What can hang from each mark
Q_548: Q_203 Q_828 Q_942 Q_981
Q_942: Q_33 Q_103 Q_548
Q_183: Q_33
Q_828: Q_548 Q_602
Q_33: Q_942
Q_337: Q_602
Q_203: Q_548
Q_981: Q_548
Q_103: Q_942
Q_602: Q_183 Q_337 Q_828

Known rows, with every way that one mark hangs from another
(Q_548 Q_203 (Q_828 (Q_602 Q_183 Q_337)) (Q_942 Q_33) Q_981): [-0.26 -0.49  3.17  0.49  0.18  4.01 -2.90  0.95 -0.61  4.57  2.02 -1.65
 -1.65  1.79  0.54  2.42  5.51  1.88 -4.76  2.05  4.37 -0.68 -1.48]
(Q_942 Q_33 Q_103 (Q_548 Q_203 (Q_828 (Q_602 Q_337)) Q_981)): [ 0.88  0.35  1.29  0.61 -1.31  3.00 -2.36  2.66  0.93  2.06  1.28 -2.71
 -5.05  2.95  2.04  0.34  2.43  2.13 -1.38  3.02  4.38 -0.18 -0.75]
(Q_942 Q_103): [ 0.38  0.10 -0.08 -0.65 -0.09 -1.96 -1.35  1.76 -0.25  1.22  0.04 -0.87
 -3.50  1.20  1.06  0.76  0.90  0.53  0.57  3.00  2.50 -0.76 -1.53]
(Q_828 (Q_602 Q_183)): [-0.63  0.63 -0.23 -0.74  2.45 -1.39 -2.92  0.72  0.17  1.54  0.30  0.02
 -1.71  0.43  2.23  0.64  3.91 -0.91 -1.27  2.97  2.18 -0.94 -2.23]
(Q_33 (Q_942 Q_103)): [ 2.07 -0.69  0.16 -0.47  1.21 -2.12 -1.34  1.39 -1.10  1.39  0.70 -1.04
 -2.32 -0.21  0.88  0.85  3.14  0.33  0.54  3.55  1.64 -1.34 -1.91]
(Q_602 Q_337 (Q_828 Q_548)): [-0.52 -0.18 -1.31 -1.78  2.12  1.49 -2.81  2.16  0.91  1.51  2.59 -0.94
 -1.76  1.87  0.22 -0.94  4.07 -0.50 -1.65  4.05  2.48 -0.50 -0.86]
(Q_602 Q_828): [ 0.39 -0.56  0.49 -2.52  2.00  0.02 -2.41  1.95 -0.66  1.95  0.70 -1.04
 -2.62  1.16 -0.12  0.73  3.13 -0.39 -2.41  3.24  1.93 -0.32 -0.58]
(Q_942 Q_33 Q_103 (Q_548 Q_203 (Q_828 Q_602) Q_981)): [ 1.64  0.47  1.78  0.31 -1.02  2.73 -2.17  2.87  0.48  2.06  0.72 -2.52
 -5.48  2.68  2.36  0.75  1.95  1.90 -1.79  3.19  4.06 -0.53 -0.27]
(Q_203 Q_548): [ 0.14  0.23 -0.77 -1.10  1.17 -0.39 -2.23  1.85 -0.83  0.85  0.53  0.52
 -3.69  2.21 -0.22 -0.23  2.20 -1.21 -0.64  3.94  1.29 -0.94 -0.25]
(Q_337 (Q_602 (Q_183 (Q_33 (Q_942 Q_103))) (Q_828 Q_548))): [ 1.68  0.32  1.09 -1.97  1.79 -2.61 -3.58  1.31 -0.03  0.55  2.55 -0.88
 -2.53  0.63  3.48 -0.58  4.93 -0.32 -2.15  4.67  1.95  0.14 -0.49]
(Q_981 (Q_548 Q_203 (Q_828 (Q_602 Q_183 Q_337)))): [ 0.32 -0.63  0.49  0.17  1.78  2.53 -2.89  2.78 -1.23  2.47  2.29 -0.11
 -1.84  2.11  0.38  0.70  2.33 -1.05 -2.51  3.37  2.24 -0.55 -0.64]
(Q_828 (Q_548 Q_203 (Q_942 Q_33 Q_103) Q_981) Q_602): [ 2.00  1.37  0.75  0.31  0.73  2.47 -1.70  2.79  1.47  2.04  1.32 -1.00
 -2.82  1.98  2.27  1.36  4.16  0.59 -1.80  4.28  4.38 -2.66 -1.55]
(Q_981 (Q_548 Q_828 (Q_942 Q_33 Q_103))): [ 0.58 -1.89  1.79  1.19  0.35  1.63 -1.47  2.82 -1.59  1.41  0.08 -0.53
 -2.78  1.35 -0.47  2.11  1.69  1.05 -1.29  5.13  2.71  0.52 -0.24]
(Q_103 Q_942): [ 0.15 -0.42  1.29 -1.14  1.41 -0.37 -1.96  1.30 -0.48  2.50  0.95  0.48
 -1.58  0.72 -0.42  1.99  1.71  0.62 -0.27  2.71  1.48 -0.94 -2.54]
(Q_183 (Q_33 (Q_942 Q_103 (Q_548 Q_203 (Q_828 Q_602))))): [ 2.45 -0.61  1.83 -0.97  0.79  0.66 -1.91  1.13  0.40  1.09  1.47 -2.25
 -3.84  1.05  2.52  0.09  4.01  1.16 -1.22  3.60  3.55  0.45 -1.10]
(Q_602 Q_183 (Q_828 (Q_548 Q_942))): [ 0.40 -0.45  0.31 -1.00  3.58  0.13 -3.50  1.51 -0.84  2.41  1.73  0.73
 -2.17 -0.71  1.71  0.26  3.61 -0.79 -4.62  5.34  1.52 -2.07  0.53]
(Q_828 (Q_548 Q_203 Q_942 Q_981) (Q_602 Q_183 Q_337)): [ 0.30  1.23 -0.62  0.65  2.03  2.43 -3.04  1.72  0.83  2.95  3.26  0.30
 -1.51  1.06  2.04  0.37  5.04 -0.14 -2.98  3.97  3.28 -3.44 -1.72]
(Q_548 (Q_828 (Q_602 Q_183 Q_337)) (Q_942 Q_103) Q_981): [-0.66 -0.11  1.02  1.13  0.13  1.44 -2.81  2.93 -1.19  3.48  1.72 -2.05
 -1.93  0.43  1.41  1.63  3.49  2.11 -3.04  3.35  4.21 -1.31 -1.03]
(Q_981 (Q_548 Q_203 (Q_828 Q_602) (Q_942 Q_33))): [ 1.27 -1.35  2.41  0.65  1.24  3.52 -1.93  2.47 -0.99  2.32  1.01 -0.42
 -2.04  2.06 -0.37  2.34  3.18  0.02 -2.67  4.26  3.27  0.38 -0.59]
(Q_33 (Q_942 Q_103 (Q_548 (Q_828 (Q_602 Q_183 Q_337)) Q_981))): [ 1.70 -0.30 -0.43  0.88  1.40  0.16 -2.80  2.55 -1.21  1.95  2.17 -1.79
 -3.12 -0.38  2.16 -0.19  3.63  1.14 -1.08  4.25  2.09 -1.94 -0.87]
(Q_548 Q_203 (Q_828 (Q_602 Q_183)) (Q_942 Q_33 Q_103) Q_981): [ 1.09 -0.09  3.62  0.78 -0.39  2.66 -2.61  2.18 -0.90  4.34  1.12 -2.03
 -2.81  1.23  1.85  2.69  3.68  2.04 -4.77  2.62  4.66 -1.31 -0.69]
(Q_828 (Q_548 Q_203 Q_942)): [ 1.76  0.19  0.49 -0.63  1.60  1.75 -1.33  0.94 -0.03  2.49  2.26  0.95
 -2.71  1.23  0.76  0.82  2.51 -0.37 -1.96  4.09  2.48 -2.17 -0.49]

Rows
[ 2.55 -0.31  1.85 -0.98  0.45  1.17 -1.80  1.68 -0.05  1.46  1.49 -2.52
 -4.16  1.28  2.26  0.41  4.17  1.55 -1.51  3.45  3.43 -0.48 -1.13] => (Q_183 (Q_33 (Q_942 Q_103 (Q_548 Q_203 (Q_828 Q_602) Q_981))))
[ 0.37 -0.69  2.44 -0.40  0.56  2.43 -2.30  1.78 -0.55  2.62  0.84 -0.52
 -3.33  1.43 -0.05  1.97  2.16  2.16 -1.30  3.39  1.84 -0.51 -1.42] => (Q_103 (Q_942 Q_33 (Q_548 Q_828 Q_981)))
[ 0.42 -0.68  1.30  0.32 -0.63  0.67 -1.88  1.52  0.32  0.82 -0.16 -1.68
 -5.20  1.72  2.02  0.15  1.18  1.88 -0.27  4.08  3.18  1.17 -0.07] => (Q_942 Q_33 Q_103 (Q_548 Q_828))
[ 0.61 -1.22  0.78  0.62  1.94  2.26 -1.89  3.25 -1.65  1.68  0.90 -0.20
 -1.78  1.11 -0.36  1.87  2.59 -0.18 -1.79  4.98  2.58  0.00 -0.39] => (Q_981 (Q_548 (Q_828 Q_602) Q_942))
[ 0.81 -0.10  0.67  0.17 -0.15  1.47 -2.14  3.80 -2.31  2.40  1.03 -0.86
 -4.13  1.73 -0.14  0.91  1.66  0.83 -2.66  4.44  2.70 -1.63  1.11] => (Q_203 (Q_548 Q_828 (Q_942 Q_103) Q_981))
[ 1.82  0.52  0.11 -0.84  0.38  1.85 -1.67  1.57 -0.95  2.40  1.69  0.00
 -5.62  1.98  0.21  0.66  1.44  0.61 -1.46  2.95  1.31 -2.61 -0.35] => (Q_942 (Q_548 Q_203 Q_981))
[ 0.07  0.37 -0.18 -1.13  1.58  1.15 -2.78  2.95 -0.81  1.35  0.94 -0.76
 -2.86  2.46  0.89 -0.39  2.77 -1.25 -1.86  3.75  2.63  0.08  0.32] => (Q_203 (Q_548 (Q_828 Q_602)))
[ 1.00 -1.19  0.03  1.22  0.85 -0.08 -1.29  2.98 -1.50  0.97  0.34  0.59
 -3.16  0.70 -0.76  1.87  1.06  0.30 -0.12  5.47  1.83 -1.18 -0.80] => (Q_981 (Q_548 (Q_942 Q_103)))
[ 1.94  0.51  1.25  0.11 -0.06  2.12 -1.13  1.95  0.22  2.48  1.41 -0.27
 -3.70  1.86  1.02  1.52  2.80  1.16 -1.87  4.06  3.18 -2.90 -0.82] => (Q_828 (Q_548 Q_203 (Q_942 Q_33 Q_103) Q_981))
[ 0.20 -0.09  2.12  0.27  0.68  3.58 -2.90  1.82 -1.46  4.97  2.95 -1.34
 -1.71  1.25  0.53  2.05  4.29  1.32 -4.94  2.10  3.91 -1.72 -0.89] => (Q_548 Q_203 (Q_828 (Q_602 Q_183 Q_337)) Q_942 Q_981)
[ 0.14  0.55  0.98 -1.62  0.83  2.17 -1.92  3.00 -1.34  2.85  0.82 -2.20
 -2.35  2.20  0.78  1.49  3.47  0.65 -2.19  1.99  2.99 -1.05 -1.11] => (Q_548 (Q_828 Q_602) Q_981)
[ 2.06 -0.01  1.42 -1.23  1.14  2.36 -2.24  3.08 -0.02  2.69  1.61 -1.21
 -3.39  1.58  0.70  1.16  3.42  0.56 -3.85  4.43  3.15 -2.17  0.16] => (Q_602 (Q_828 (Q_548 Q_203 (Q_942 Q_33 Q_103) Q_981)))
[ 1.24  0.83  0.10 -2.65  1.58 -1.10 -2.76  2.04 -0.02  0.75  2.41 -0.54
 -2.48  2.13  1.58 -0.21  3.76 -0.96 -1.11  3.91  1.90  0.42 -0.36] => (Q_337 (Q_602 (Q_828 Q_548)))
[ 0.57 -0.21  2.89  0.73 -1.29  3.80 -2.11  2.51  0.05  3.96  1.78 -2.99
 -2.44  2.47  0.63  2.33  4.12  2.63 -3.23  2.19  5.61 -0.26 -1.48] => (Q_548 Q_203 (Q_828 (Q_602 Q_337)) (Q_942 Q_33 Q_103) Q_981)
[ 0.46 -0.39  1.70 -0.23  0.60  1.37 -2.14  1.39  0.03  1.98  0.44  0.10
 -3.51  1.25 -0.24  1.99  2.44  1.94 -0.30  3.63  1.39 -1.18 -2.22] => (Q_103 (Q_942 Q_33 (Q_548 Q_981)))
[ 1.94 -0.37  2.89 -0.07 -1.04  2.80 -1.37  2.89 -2.39  4.73  2.01 -1.81
 -3.69  1.51  0.05  2.63  1.23  2.11 -3.96  2.25  3.80 -2.02  0.25] => (Q_548 Q_203 Q_828 (Q_942 Q_103) Q_981)
[ 0.18 -0.06 -0.17 -0.08  1.71  1.55 -3.84  2.39 -0.23  3.46  3.49 -0.37
 -2.34  0.42  1.20 -0.11  3.73  0.35 -4.74  4.35  2.64 -3.03 -0.08] => (Q_602 Q_183 Q_337 (Q_828 (Q_548 Q_203 (Q_942 Q_103) Q_981)))
[ 0.32  0.84 -0.08 -1.17  1.04  2.03 -2.62  3.80 -1.43  1.88  0.96 -1.20
 -3.37  2.79  0.45  0.12  3.06 -0.60 -2.32  3.46  2.39 -1.31  0.28] => (Q_203 (Q_548 (Q_828 Q_602) Q_981))
[ 0.24  0.30  0.86 -2.15  1.71 -2.72 -3.68  0.89 -1.03  1.52  1.95 -0.13
 -2.31  0.96  1.75  0.28  3.87 -0.74 -2.30  3.25  1.24  0.45 -0.65] => (Q_337 (Q_602 Q_183 Q_828))
[ 1.50  0.58  0.78 -0.24  1.60 -0.38 -2.92  1.30  0.38  1.55  1.17 -1.11
 -3.50  0.37  3.23  0.38  4.42  0.36 -1.94  3.52  2.77 -1.86 -1.82] => (Q_828 (Q_602 (Q_183 (Q_33 (Q_942 Q_103 (Q_548 Q_203 Q_981))))))
[-0.37  0.05  1.29 -0.93  1.34  2.02 -3.21  0.99 -0.33  3.73  2.72 -1.20
 -1.38  1.86  1.72  0.36  3.38 -0.41 -3.47  1.34  3.54  0.04 -1.12] => (Q_548 Q_203 (Q_828 (Q_602 Q_183 Q_337)))
